Known rows, with every way that one mark hangs from another
Q_269[Q_80[Q_452] Q_930]: [-0.02  1.14 -0.42 -0.25 -1.51 -1.74  0.04 -3.55  1.49 -0.88  0.76  0.41
  1.66  0.20  1.26  0.98 -0.47  0.22  1.60 -0.66 -1.02 -0.01]
Q_384[Q_323]: [ 0.61  0.08 -0.32  0.02 -0.49  0.06 -0.31 -2.89  0.44 -0.63 -0.08  0.01
 -1.10  0.29 -0.76  0.12 -0.09  2.36  0.35  0.44  0.46 -0.03]
Q_218[Q_768[Q_323 Q_410[Q_269[Q_80] Q_331]]]: [ 1.52  0.66 -2.01  1.42 -1.79  0.45 -0.36  3.38 -1.23  0.48 -0.12 -1.02
 -0.05  0.05  3.60  0.07  0.27 -0.26 -0.75 -1.75 -2.15 -0.08]
Q_410[Q_269[Q_80 Q_930] Q_768[Q_323]]: [ 1.26  0.34 -2.07  1.40 -3.44  0.15 -0.10 -0.87  2.43 -0.07 -0.34  0.03
  0.00 -0.31  2.73  0.06 -0.04 -0.32  0.82 -1.18 -1.38  1.04]
Q_768[Q_218 Q_323 Q_410[Q_269[Q_930] Q_331]]: [ 2.91  1.85 -1.18  1.44  1.62  0.04 -0.83 -0.50  1.81 -0.40  0.77 -1.26
  1.34  0.54  1.35 -0.57 -1.06 -0.87 -1.06 -2.30 -2.58 -2.02]
Q_218[Q_768[Q_323 Q_410[Q_269[Q_930] Q_331]]]: [ 2.70  1.05 -1.68  1.53 -0.37 -0.72  0.06  1.96  0.99  0.07 -0.50 -0.80
  1.03  0.06  3.34 -0.68 -0.83 -2.07 -1.43 -2.98 -2.23 -0.88]
Q_410[Q_269[Q_80 Q_930] Q_331 Q_768[Q_323]]: [ 2.05  0.55 -2.13  1.06 -3.09 -0.61  0.30  1.10  2.68  0.84 -1.07  0.04
 -0.05 -0.61  4.65 -0.26  0.23 -0.94  0.43 -2.04 -1.77  1.24]
Q_452[Q_77 Q_80[Q_269[Q_930]]]: [ 1.04  1.56 -0.85  0.38 -1.76 -1.49 -0.44 -4.21  1.47  0.63  1.71  0.57
  0.02 -0.44  0.66 -0.29 -1.51 -1.00  0.51  0.48  0.00 -0.02]
Q_410[Q_768[Q_218]]: [ 0.80  0.75 -1.36  1.15  0.79  0.90 -0.39  0.23  1.19 -0.04 -0.56 -0.31
 -1.68  0.44  1.33  0.77 -0.14 -0.51 -0.59 -0.27 -1.18  0.09]
Q_218[Q_768[Q_323 Q_410]]: [ 0.58  0.50 -0.86  1.44  0.35  1.00 -0.53  1.07 -0.52 -0.85 -0.20 -0.96
 -1.23  0.95  1.65  0.19 -0.51  0.14 -1.28 -0.44 -1.56 -1.15]
Q_930[Q_269]: [ 0.71 -0.04 -0.28  1.41 -1.13 -0.48 -0.26 -0.77  0.54  0.45  0.27 -0.13
  1.37 -0.57  0.53 -0.14  0.25 -0.23 -0.45  0.06  0.05 -1.08]
Q_867[Q_814[Q_80[Q_269]]]: [ 0.49  0.18 -1.45  1.09 -1.17 -0.88  0.25 -3.17  1.58  0.84  1.28  0.99
  0.39 -0.81 -1.86  1.15  0.06  1.00  0.93 -0.16 -0.29  0.01]
Q_410[Q_768]: [ 0.65 -0.19 -0.92  0.50 -0.71  0.00  0.20  0.60  0.96  0.22 -1.11 -0.04
 -1.23 -0.19  2.01  0.19  0.05 -0.90 -0.27 -0.54 -0.39  0.94]
Q_768[Q_218 Q_323 Q_410[Q_269[Q_80 Q_930] Q_331]]: [ 2.15  1.93 -1.82  1.36  0.06  0.05 -1.04 -0.34  1.42 -0.34  1.62 -0.94
  1.64  0.48  1.56  0.24 -0.44  0.06 -0.16 -1.94 -2.82 -1.75]
Q_814[Q_80[Q_269 Q_452]]: [ 0.55  0.97 -0.31  0.66 -1.16 -1.68 -0.24 -5.02  0.94  0.26  1.29  0.05
  1.18  0.31  0.88  0.60 -0.65  0.98  1.14  1.03 -0.39  0.58]
Q_930[Q_269[Q_80[Q_452[Q_77]]]]: [ 0.48  1.25 -0.51  0.51 -2.80 -0.69 -0.91 -3.66 -0.26 -0.09  1.01 -0.07
  0.73 -0.43  2.00  0.15 -0.70 -0.37  0.82  1.31 -0.08 -0.94]
Q_218[Q_768[Q_410]]: [ 0.57  0.46 -1.02  0.93  0.53 -0.18 -0.28  1.90 -1.05 -0.54  0.12 -0.54
  0.06  0.49  0.94  0.52 -0.36 -1.07 -1.21 -1.14 -1.10 -0.94]
Q_80[Q_269 Q_452]: [ 0.39  0.59  0.17  0.92 -0.61 -0.51 -0.11 -4.08  0.05 -0.13  0.45  0.02
  1.63 -0.17  1.01  0.02 -0.73  0.84  0.35 -0.48 -0.72  0.73]
Q_410[Q_269[Q_80[Q_452]] Q_768[Q_323]]: [ 0.88  0.33 -1.43  1.20 -3.17  0.72 -0.19 -2.51  0.53 -0.28 -1.09 -0.93
 -1.23  0.05  3.76  0.17 -0.29  0.77  0.99 -0.39 -1.58  1.95]
Q_410[Q_269[Q_80]]: [ 0.16 -0.06 -1.07  0.33 -2.59  0.15 -0.24  0.21 -0.97  0.48  0.78 -0.02
  1.27 -0.61 -0.01  0.20  0.46  0.31  0.86 -0.47 -0.25  0.87]
Q_768[Q_218 Q_323 Q_410]: [ 0.67  1.23 -0.39  1.32  2.24  1.81 -1.40 -1.37  0.27 -1.31  1.22 -1.42
 -1.03  1.50 -0.38  0.35 -0.72  1.29 -0.89  0.22 -1.89 -2.26]
Q_269[Q_80[Q_452[Q_77]] Q_930]: [ 0.38  1.85 -0.44 -0.87 -1.72 -1.36 -0.47 -3.92  1.07 -0.83  1.17  0.55
  0.67  0.05  1.54  0.30 -1.39 -1.05  1.49  0.34 -0.48 -0.37]
Q_410[Q_269]: [ 0.76 -0.15 -0.46  0.44 -1.00  0.17  0.01 -0.02 -0.64  0.43  0.10 -0.36
  1.05 -0.48 -0.25 -0.61 -0.13 -0.62 -0.08 -0.80 -0.03  0.62]

Rows
[ 0.51  1.06 -0.63  0.34 -1.69 -0.28 -0.67 -3.06 -0.42  0.97  1.30  0.01
 -1.55 -0.35  0.69 -0.38 -1.04 -0.05  0.26  1.30  0.33  0.52] | Q_452[Q_77 Q_80[Q_269]]
[ 1.63  0.58 -1.85  1.55 -0.21  1.01 -0.38  0.17  0.68  0.39 -0.53 -0.62
 -0.63 -0.06  1.13  0.15 -0.30 -1.14 -0.67 -1.04 -1.21  0.63] | Q_410[Q_269 Q_768[Q_218]]
[ 1.51  1.00 -1.30  1.34  1.09  1.32 -0.27  1.44  1.97  0.46 -1.56 -0.75
 -3.08  0.59  3.94  0.04 -0.01 -0.08 -1.03 -0.40 -1.94  0.07] | Q_410[Q_331 Q_768[Q_218 Q_323]]
[ 0.96  1.40 -1.06  0.33 -1.23 -1.05 -0.15 -6.14  1.21  0.18  1.31  0.72
 -0.53 -0.59 -0.60  0.59 -1.52 -0.04  1.26  0.69 -0.16 -0.06] | Q_867[Q_814[Q_80[Q_269 Q_452[Q_77]]]]
[ 0.78 -0.23 -1.98  0.86 -3.23  0.13 -0.05  1.04  0.07  0.69 -0.32 -0.09
 -0.02 -0.78  2.07  0.38  0.57 -0.58  0.60 -0.99 -0.65  1.84] | Q_410[Q_269[Q_80] Q_768]
[ 0.73  0.88 -0.83  1.00 -1.56 -1.84  0.06 -3.74  1.89  0.64  1.30  0.40
  0.88 -0.26  0.40  0.37 -0.56  0.33  0.64 -0.52 -0.51  0.37] | Q_452[Q_80[Q_269[Q_930]]]
[ 1.40  2.19 -0.56  0.03 -1.41 -2.43 -0.56 -6.63  2.31 -0.05  1.99  0.79
  1.67  0.13  1.09  0.00 -2.02 -1.04  1.29  1.11 -0.20 -0.42] | Q_814[Q_80[Q_269[Q_930] Q_452[Q_77]]]
[ 1.38  0.34 -1.28  1.85 -0.66  1.15 -0.49  1.09 -1.11 -0.42 -0.14 -1.33
 -0.30  0.44  1.53 -0.44 -0.65 -0.50 -1.31 -1.25 -1.59 -0.56] | Q_218[Q_768[Q_323 Q_410[Q_269]]]
[ 1.48  1.05 -0.87  1.76  1.23  2.00 -1.37 -1.48 -0.29 -0.86  1.27 -1.75
  0.09  0.98 -0.59 -0.28 -0.87  0.73 -0.88 -0.57 -1.91 -1.65] | Q_768[Q_218 Q_323 Q_410[Q_269]]
[ 1.29  1.76 -0.10  0.36 -0.90 -1.34 -0.40 -5.71  1.45 -0.45  1.29  0.74
  2.08 -0.33  1.30 -0.60 -2.13 -1.28  0.46 -0.34 -0.48 -0.22] | Q_80[Q_269[Q_930] Q_452[Q_77]]
[ 1.33  0.15 -0.45  1.10 -0.24  1.02 -0.83 -0.90 -0.51 -0.62  0.56 -1.54
  0.39  0.37  0.10 -0.82 -0.67  0.34 -0.60 -0.83 -1.10 -0.77] | Q_768[Q_323 Q_410[Q_269]]
[ 1.21  1.19 -1.24  0.96 -1.12 -2.55  0.55 -6.88  3.46 -0.16  1.23  1.10
  1.79 -0.50 -0.77  1.32 -1.06  0.35  1.65 -1.18 -1.13 -0.22] | Q_867[Q_814[Q_80[Q_269[Q_930] Q_452]]]
[ 0.72  1.28  0.16  0.28 -0.80 -0.23 -0.61 -4.58 -0.41 -0.10  0.84  0.19
  0.60 -0.27  1.25 -0.65 -1.67 -0.48  0.22  0.52 -0.12  0.40] | Q_80[Q_269 Q_452[Q_77]]
[ 2.22  0.54 -1.42  1.50 -0.29  0.37 -0.12  2.96 -0.92  0.40 -0.93 -1.32
 -0.35  0.11  3.38 -0.76 -0.40 -1.19 -1.66 -2.06 -1.89 -0.36] | Q_218[Q_768[Q_323 Q_410[Q_269 Q_331]]]
[ 0.98  1.71 -1.06  1.50 -0.16  1.36 -1.57 -3.90 -0.70 -1.40  1.55 -1.90
  0.24  1.20  0.74  0.68 -0.90  1.81  0.42 -0.32 -2.61 -1.09] | Q_768[Q_218 Q_323 Q_410[Q_269[Q_80[Q_452]]]]
[ 0.84  1.20 -1.45  1.66 -0.22  1.96 -1.62 -1.09 -0.66 -0.81  1.97 -1.44
  0.25  0.87 -0.28  0.52 -0.27  1.70  0.00 -0.23 -2.15 -1.38] | Q_768[Q_218 Q_323 Q_410[Q_269[Q_80]]]
[ 1.27  0.99 -2.32  1.24 -2.21 -1.18 -0.35  1.05 -0.16 -0.36  1.32 -0.06
  2.67 -0.22  1.02  0.80 -0.32 -1.62 -0.12 -2.47 -1.66 -0.62] | Q_218[Q_768[Q_410[Q_269[Q_80 Q_930]]]]
[ 1.43  0.69 -1.12  0.57  0.84 -0.90  0.10  3.79 -0.88  0.38 -0.60 -0.58
 -0.06  0.12  2.83  0.24 -0.07 -1.77 -1.56 -1.97 -1.37 -0.76] | Q_218[Q_768[Q_410[Q_331]]]
[ 2.17  0.60 -0.79  0.11 -0.76 -1.82  0.61  0.81  1.46  0.94 -0.37  0.19
  2.29 -0.95  1.68 -0.89 -0.33 -2.16 -0.19 -2.51 -0.68  0.23] | Q_410[Q_269[Q_930] Q_331]
[ 1.00  1.10 -0.06  0.97 -0.74 -1.67  0.09 -5.16  1.92 -0.48  0.85  0.57
  2.94 -0.18  0.98  0.07 -1.19 -0.11  0.61 -1.34 -1.03  0.15] | Q_80[Q_269[Q_930] Q_452]
[ 0.78  0.78 -1.19  1.68  0.71  2.08 -0.63 -0.39  1.85 -0.40 -0.86 -0.71
 -3.03  0.95  2.10  0.34 -0.29  0.57 -0.62  0.40 -1.66 -0.16] | Q_410[Q_768[Q_218 Q_323]]
[ 2.17  1.10 -2.07  1.60 -0.35 -0.10 -0.16 -1.01  2.59  0.09 -0.12 -0.09
  0.78 -0.13  1.13  0.19 -0.74 -2.01 -0.40 -1.92 -1.57  0.08] | Q_410[Q_269[Q_930] Q_768[Q_218]]
[ 2.96  1.36 -2.18  1.20 -0.01 -0.80  0.20  1.04  2.72  0.91 -0.81 -0.12
  0.70 -0.50  3.04 -0.10 -0.46 -2.77 -0.76 -2.80 -1.91  0.29] | Q_410[Q_269[Q_930] Q_331 Q_768[Q_218]]
[ 0.70  1.31 -0.79 -0.76 -0.51 -1.09  0.00 -4.98  1.10 -0.29  0.39  0.28
 -2.08 -0.14 -0.57  0.72 -1.44 -0.64  1.31  1.06 -0.01 -0.45] | Q_867[Q_814[Q_80[Q_452[Q_77]]]]
[ 1.38  0.71 -0.92  1.08  0.76  0.26 -0.12  3.08 -0.24 -0.01 -0.90 -0.98
 -1.42  0.61  3.57 -0.15 -0.25 -0.57 -1.64 -1.29 -1.84 -0.91] | Q_218[Q_768[Q_323 Q_410[Q_331]]]
[ 1.34  1.33 -0.88  0.88 -1.73 -0.77 -0.81 -4.37  0.96 -1.49  1.25 -1.13
  2.03  0.55  1.32  0.16 -1.16  0.60  1.00 -1.49 -2.17 -0.72] | Q_768[Q_323 Q_410[Q_269[Q_80[Q_452] Q_930]]]
[ 0.89  0.69 -2.28  1.97 -1.86  2.26 -0.86 -0.25  0.84  0.06 -0.06 -0.75
 -1.71  0.34  2.08  0.60  0.22  0.89  0.22 -0.08 -1.85  0.75] | Q_410[Q_269[Q_80] Q_768[Q_218 Q_323]]
[ 0.20  0.57 -0.46  1.14 -2.62 -1.07 -0.44 -3.19  0.08 -0.06  0.63 -0.26
  1.68 -0.32  1.71  0.78  0.23  0.86  0.93  0.30 -0.66 -0.54] | Q_930[Q_269[Q_80[Q_452]]]
[ 1.64  1.00 -1.45  0.77  1.19  0.16 -0.02  2.09  1.45  0.82 -1.26 -0.30
 -1.76  0.06  3.17  0.44  0.11 -1.24 -0.98 -1.13 -1.48  0.27] | Q_410[Q_331 Q_768[Q_218]]
[ 1.97  1.84 -1.03 -0.79 -2.35 -2.04 -0.06 -2.06  0.64  0.41  0.43  0.22
  1.63 -0.80  3.17 -0.65 -1.30 -2.27  1.08 -1.29 -0.84  0.46] | Q_410[Q_269[Q_80[Q_452[Q_77]] Q_930] Q_331]
[ 2.10  1.18 -2.42  0.92 -1.76 -1.94  0.09  2.92  0.04  0.48  0.54 -0.09
  2.62 -0.54  2.91  0.50 -0.06 -2.27 -0.50 -3.33 -1.96 -0.42] | Q_218[Q_768[Q_410[Q_269[Q_80 Q_930] Q_331]]]
